What can hang from each mark
J39: J169 J648
J793: J648
J13: J98 J820
J648: J39
J806: J98 J169 J648 J752 J820
J752: J13 J806

Every row comes from one small tree of marks. The marks that hang from a mark follow it in brackets, in the order of their numbers. Every link used is in the known rows. Which tree was each row made from?
Known rows
J752(J13 J806(J98)): 12; -5; 9; -4; -12; 8; -41; -12; 8; -13; 7; 6; 21; -11; -12; -6; 38; 14; -12
J13(J98): -5; -4; -2; 8; -14; 10; -22; 4; -4; -1; 13; 8; -4; -4; -3; -10; 14; 18; -12
J806(J820): 3; -1; -6; 20; -11; 11; -15; -17; -7; -5; 11; 7; 6; -16; -7; -10; 0; 13; -14
J752(J13 J806(J98 J169 J648(J39))): 16; -8; -9; 19; -13; 13; -63; -22; 20; -15; -2; 2; 40; -7; -9; -4; 44; 10; -16
J648(J39(J169)): 17; -7; -4; 7; 0; 7; -13; -16; 0; -8; 6; 16; 10; -22; -2; -11; -14; 14; -17
J806(J98 J169 J648 J820): -6; -2; -19; 42; -15; 15; -44; -17; 11; -8; 3; -2; 30; -16; -1; -7; 29; 11; -17
J793(J648(J39)): 12; -7; -5; 10; -6; 7; -25; -20; 5; -4; 11; 17; 8; -19; 0; -18; -5; 9; -15
J806(J98 J169 J648(J39) J752(J13(J820))): 16; -8; -29; 34; -12; 18; -59; -31; 12; -16; -2; -5; 58; 5; -5; -2; 39; 17; -21
J806(J98 J169 J648(J39) J820): 9; -6; -22; 48; -9; 14; -47; -25; 17; -12; 1; 0; 45; -17; -4; -6; 16; 11; -18
J806(J169 J648): -9; -3; -22; 23; -16; 14; -29; -7; 2; -2; 4; 7; 1; -11; 4; -10; 19; 7; -19
J752(J13 J806(J169 J648(J39))): 16; -7; -13; 15; -14; 14; -51; -25; 8; -10; 1; 6; 21; -3; -11; -6; 33; 6; -16
J806(J648): -4; -2; -8; 13; -18; 11; -25; -8; -1; -1; 8; 7; -4; -10; 2; -11; 17; 10; -20
J806(J98 J169 J648(J39) J752 J820): 13; -7; -35; 55; -10; 15; -55; -28; 11; -13; -2; -3; 42; -12; -2; -7; 23; 12; -21
J13(J98 J820): -6; -2; 0; 6; -14; 14; -18; -2; -6; -3; 17; 3; 11; 10; -6; -5; 13; 20; -13
J648(J39): 14; -6; -8; 12; -6; 7; -15; -13; 1; -7; 7; 15; 11; -16; -3; -11; -14; 13; -17
J752(J13 J806(J98 J169 J648 J820)): 5; -3; -8; 28; -18; 17; -63; -26; 12; -13; 3; -5; 36; -7; -14; -3; 57; 9; -12
J752(J13(J820) J806(J98 J169 J648)): 0; -2; -5; 13; -18; 18; -56; -20; 12; -12; 5; -5; 41; 6; -10; 0; 57; 11; -15
J39(J169 J648): 7; 0; 5; -2; -2; 10; -19; -13; -7; -1; 8; 15; -2; -34; 6; -15; 16; 15; -15

Which tree is each row?
3; -8; -14; 17; -23; 15; -55; -11; -7; -3; 7; -2; 1; 10; -5; -8; 57; 18; -17 : J806(J648 J752(J13(J98)))
-4; -5; -7; 12; -22; 17; -59; -8; 2; -4; 7; -1; 4; 9; -11; -4; 62; 11; -11 : J752(J13(J98) J806(J169 J648))
4; -7; -26; 34; -14; 18; -48; -19; -9; -8; 7; -2; 17; 3; -12; -7; 41; 19; -10 : J806(J169 J752(J13(J98)) J820)
24; -8; -14; 15; -10; 16; -43; -35; -5; -12; 4; 0; 32; 6; -7; -6; 27; 17; -22 : J806(J648(J39(J169)) J752(J13(J820)))
5; -4; -8; 2; -12; 12; -34; -14; -1; -9; 5; 9; 5; -7; -11; -6; 29; 9; -10 : J752(J13 J806(J169))
17; -6; 2; 6; -10; 10; -35; -19; 3; -7; 5; 10; 5; -11; -6; -8; 15; 8; -19 : J752(J806(J648(J39(J169))))
6; -6; 9; -6; -17; 11; -40; -6; -4; -6; 13; 5; 1; 5; -15; -6; 42; 16; -8 : J752(J13(J98) J806)
21; -6; 5; 25; -9; 11; -50; -28; 13; -13; 5; 0; 36; -17; -11; -5; 27; 11; -17 : J752(J806(J98 J648(J39(J169)) J820))
0; -4; 3; 1; -16; 16; -29; -11; -6; -6; 16; 1; 21; 13; -12; -4; 31; 22; -10 : J752(J13(J98 J820))
-5; -4; -35; 31; -17; 14; -37; -10; -4; -3; 1; 4; -3; -6; 6; -11; 26; 8; -21 : J806(J169 J648 J752)
13; -8; -10; 32; -17; 19; -66; -27; 5; -9; 7; -4; 29; 9; -20; -3; 49; 11; -11 : J752(J13(J98) J806(J169 J648(J39) J820))
2; -5; -26; 28; -17; 19; -56; -22; 6; -12; 1; -7; 43; 5; -2; -2; 53; 16; -19 : J806(J98 J169 J648 J752(J13(J820)))
19; -10; -10; 17; -13; 18; -54; -27; -5; -9; 8; -5; 31; 16; -9; -4; 43; 22; -18 : J806(J648(J39(J169)) J752(J13(J98 J820)))
15; -5; -8; 18; -14; 17; -60; -28; 17; -16; 2; -3; 56; 5; -12; 1; 43; 12; -16 : J752(J13(J820) J806(J98 J169 J648(J39)))
9; -4; -16; 32; -11; 10; -34; -17; 0; -12; 6; 1; 24; -16; -4; -9; 17; 17; -17 : J806(J98 J752 J820)
10; -3; 7; 18; -21; 14; -60; -27; 8; -12; 7; -5; 30; -6; -16; -4; 56; 11; -14 : J752(J13 J806(J98 J648 J820))
16; -6; -7; 29; -8; 13; -31; -30; 1; -7; 7; 5; 20; -16; -6; -9; 4; 11; -19 : J806(J648(J39(J169)) J820)
2; -5; -17; 25; -17; 10; -44; -8; 6; -7; 2; 1; 12; -10; 5; -9; 35; 14; -23 : J806(J98 J648 J752)
22; -11; -13; 33; -13; 17; -61; -33; -4; -10; 6; -4; 26; 2; -13; -7; 44; 20; -16 : J806(J648(J39(J169)) J752(J13(J98)) J820)
15; -8; -1; 5; 0; 7; -23; -23; 4; -5; 10; 18; 7; -25; 1; -19; -4; 11; -14 : J793(J648(J39(J169)))
9; -5; -16; 21; -13; 13; -41; -16; 7; -7; 2; 8; 10; -6; -4; -7; 17; 4; -18 : J752(J806(J169 J648(J39)))
2; -6; -31; 25; -17; 16; -48; -19; -4; -6; 0; 2; 7; -3; 0; -9; 43; 10; -19 : J806(J169 J648 J752(J13))
13; -7; -12; 12; -11; 9; -41; -15; 3; -13; 3; 4; 22; -12; -4; -8; 34; 19; -16 : J806(J98 J752(J13))
10; -6; -26; 37; -9; 14; -49; -25; 3; -15; 1; -2; 37; -13; -9; -6; 36; 16; -13 : J806(J98 J169 J752(J13) J820)
